Every row comes from one small tree of marks. The marks that hang from a mark follow it in brackets, in alphabetical order. Every link used is in the known rows. Which tree was each row made from?
(in the rows, 128 means zero)
Known rows:
M{D}: [131 101 154 118  54 145 137 136 158 138 143 114 135 137 125 128 125 146
 133 137 116 141 121]
S{D F{H Q} T}: [133 178 145  94  48  79 164 116 114  96 157 109 149 127  92  97 114 139
 118 149 144 160 170]
F{G H Q{C}}: [128 155 106 114  71 136 170 153 103 138 150 114 154  68  84 105  74 117
 129 128 160 127 207]
A{S}: [121 150 161 124 101 107 124 114 140 121 148 119 147 136 143 113 133 122
 137 125 131 117 121]
Q{F}: [143 137 123 135  76 140 132 135 135 133 142 124 130 135 124 113 102 119
 148 104 144 143 169]
S{F T}: [149 132 129 125  92 131 170 102 126  96 138 130 158 165 122 110 112 122
 113 112 124 152 149]
M{D{S{F}}}: [126 114 153 136  53 156 168 114 160 145 165 134 136 141 134 154 127 149
 121 134 120 161 143]
C{H}: [139 151 136 121  66 133 135 144 137 137 143 151 133 125 109 142 105 126
 159 122 130 126 160]
D{M S}: [133 128 177 116  44 143 121 123 169 140 141 110 121 116 136 150 130 150
 121 131 134 145 125]
Q{C{M} F{G}}: [157 115  93 127  75 156 178 150 126 139 145 119 158 106 125 117  73 129
 128 105 151 146 210]
M{D{S{F{H} T}}}: [125 144 144 132  42 145 189  94 172 104 155 121 167 112 123 135 123 141
  99 179 146 152 164]
Q{C{H M} F{G}}: [159 135  88 132  57 158 178 156 128 145 149 142 163  87 116 135  62 135
 148 122 164 147 233]
S{D{M} F T}: [149 138 177  94  34 111 130  98 140  97 147  94 131 159 119 106 118 163
 123 145 111 193 125]
A{S{F{G}}}: [137 156 140 139  99 139 161 110 130 119 144 138 156 137 136 103 108 120
 131 118 110 145 146]
F{G H Q{C{M}}}: [147 127  93 103  67 126 196 167 110 140 152 118 159  69  89 130  84 129
 110 134 159 128 205]
A{S{T}}: [118 157 166 121  99  91 132  90 154  86 126 102 176 142 152  87 136 131
 115 132 147 115 119]
D{M S{F{H Q}}}: [137 145 147 123  46 135 157 130 125 143 169 128 124  95  96 158 109 150
 114 149 148 172 169]
C{M{D{S{F}}}}: [142  88 142 126  51 147 195 125 164 147 168 140 143 141 141 180 136 160
 100 136 117 162 140]
S{D F T}: [140 158 159 100  57  96 152 101 134  94 145 111 144 169 122  98 121 137
 125 125 116 161 144]
S{D F{G}}: [150 162 151 104  47 132 159 127 136 124 147 127 124 144 114 105 106 129
 143 113  95 165 160]
A{S{F{Q} T}}: [120 148 152 128 112  83 157  91 110  96 147 121 181 153 132  88 120 147
 106 116 153 145 138]
D{S}: [119 147 157 119  70 128 144 123 161 135 143 128 133 124 139 146 132 126
 126 109 141 117 146]
Q{C}: [132 121 120 114  89 136 149 133 112 139 164 114 140 129 111 128  95 115
 138 105 135 132 168]
Q{C F{G H}}: [143 165  85 135  63 170 166 142 122 130 151 114 153  70 100  98  61  97
 146 137 160 142 235]
Q{C{H} F}: [135 150 102 136  69 148 141 139 109 148 173 135 147 107 109 130  67 123
 171 118 171 149 222]

Write each row's tree:
[159 138  74 128  65 161 193 154 130 133 151 118 160  71 105 122  69 111
 128 140 161 142 235]
Q{C{M} F{G H}}
[152 171 106 135  56 164 156 143 147 123 128 123 143  82 108  99  84 102
 146 143 145 136 206]
Q{F{G H}}
[139 162 100 141  59 164 152 145 121 142 150 139 157  86 111 110  54 124
 167 117 165 147 234]
Q{C{H} F{G}}
[128 112 157 122  24 134 167 143 185 152 152 146 148 105 140 187 135 174
 125 158 145 132 151]
C{H M{D{S}}}
[106 125 181 120  39 127 151  98 193 105 126 102 167 126 154 119 139 162
 100 148 152 129 126]
M{D{S{T}}}
[144 142 165 125  43 155 165  91 168 100 117 118 160 117 139 114 106 155
  94 133 132 170 149]
D{M S{F{G} T}}
[130  86 123 110  46 120 172 165 115 164 176 132 158 103 105 163  95 183
 129 142 162 150 176]
F{Q{C{H M{D}}}}
[112 175 179 103  79  50 141  90 118  93 158 102 166 157 135  79 130 163
 117 130 146 156 132]
A{S{D F{Q} T}}
[116 137 140 130  43 136 180 131 139 149 175 133 141 100 106 154 119 153
 114 158 149 158 169]
M{D{S{F{H Q}}}}
[148 146 142 127  44 160 158 118 148 137 166 128 121 102 107 165 114 129
 120 162 128 170 164]
D{M S{F{H}}}
[153 101  92 126  86 142 168 144 115 143 169 115 148 124 123 138  87 129
 130 105 157 147 199]
Q{C{M} F}
[133 156 162  94  59  75 154 112 113 101 150 108 146 161 113  92 118 158
 119 115 139 164 149]
S{D F{Q} T}
[144 124 108 109  61 124 180 167 105 152 150 144 162  85 100 142  76 157
 131 112 162 132 206]
F{G Q{C{H M}}}
[142 109 138 133  35 148 193 134 163 154 172 163 148 126 130 196 121 168
 121 151 129 160 164]
C{H M{D{S{F}}}}
[138 144 194  82  21  96 104 108 164  96 126  73 133 139 128  95 129 167
 126 152 124 164 111]
S{D{M} T}
[139 162 152 100  50 107 157 141 113 131 149 127 127 139 107  99 100 150
 136 106 117 166 164]
S{D F{G Q}}
[131 149 146 129  79 127 177  88 149 101 140 132 163 148 139 127 121 131
 103 113 143 141 157]
D{S{F T}}
[139 142 104 136  79 162 153 138 123 135 144 113 152 103 122  92  65 119
 145 101 155 146 211]
Q{C F{G}}
[126 152 120 118  66 131 156 159 101 150 147 138 159  85  95 116  67 143
 149 109 166 133 206]
F{G Q{C{H}}}
[128 137 137 135  42 160 182 120 160 141 172 135 138 108 113 160 119 133
 120 168 130 157 166]
M{D{S{F{H}}}}
[123 155 206  95  41  88  85 111 157 124 154  83 121 131 141 109 140 162
 145 160 115 155  96]
A{S{D{M}}}
[143 154 150 124  43 146 164  91 157  99 145 116 150 104 117 139 117 136
 100 169 144 165 162]
D{M S{F{H} T}}
[156 130 168  97  35 126 125 124 130 132 167 110 102 155 109 132 115 153
 143 138  92 196 128]
S{D{M} F}
[150 194 139 101  36 119 177 110 149  82 133 114 156 115 104  85 103 119
 123 160 120 156 177]
S{D F{G H} T}
[152 187 131 106  38 134 170 133 135 120 155 128 127 111  91 113 103 113
 145 150 104 157 181]
S{D F{G H}}
[147 135 124 122  84 140 174 142 103 136 138 145 143 133 104 109  87 136
 124  92 123 155 168]
S{F{G Q}}
[150  94 137 116  34 138 161 156 162 146 148 145 146 122 121 169 122 162
 138 155 123 141 144]
C{H M{D}}
[118 121 162 130  50 141 177  88 169 108 145 121 165 146 147 129 129 159
  98 142 138 159 141]
M{D{S{F T}}}
[139 136 180  88  34  88 131 112 120 106 148  92 135 152 110  98 116 182
 116 136 128 194 130]
S{D{M} F{Q} T}
[144 123 159 127  55 158 146 112 146 142 160 130 120 134 129 160 116 148
 119 125 121 174 141]
D{M S{F}}
[126 135 161 135  41 157 189  93 182 102 124 122 176 125 148 109 115 159
  94 143 133 157 152]
M{D{S{F{G} T}}}
[146 130 173  93  36 104 123 134 108 142 169 106 104 150 100 125 113 176
 136 127 113 199 131]
S{D{M} F{Q}}
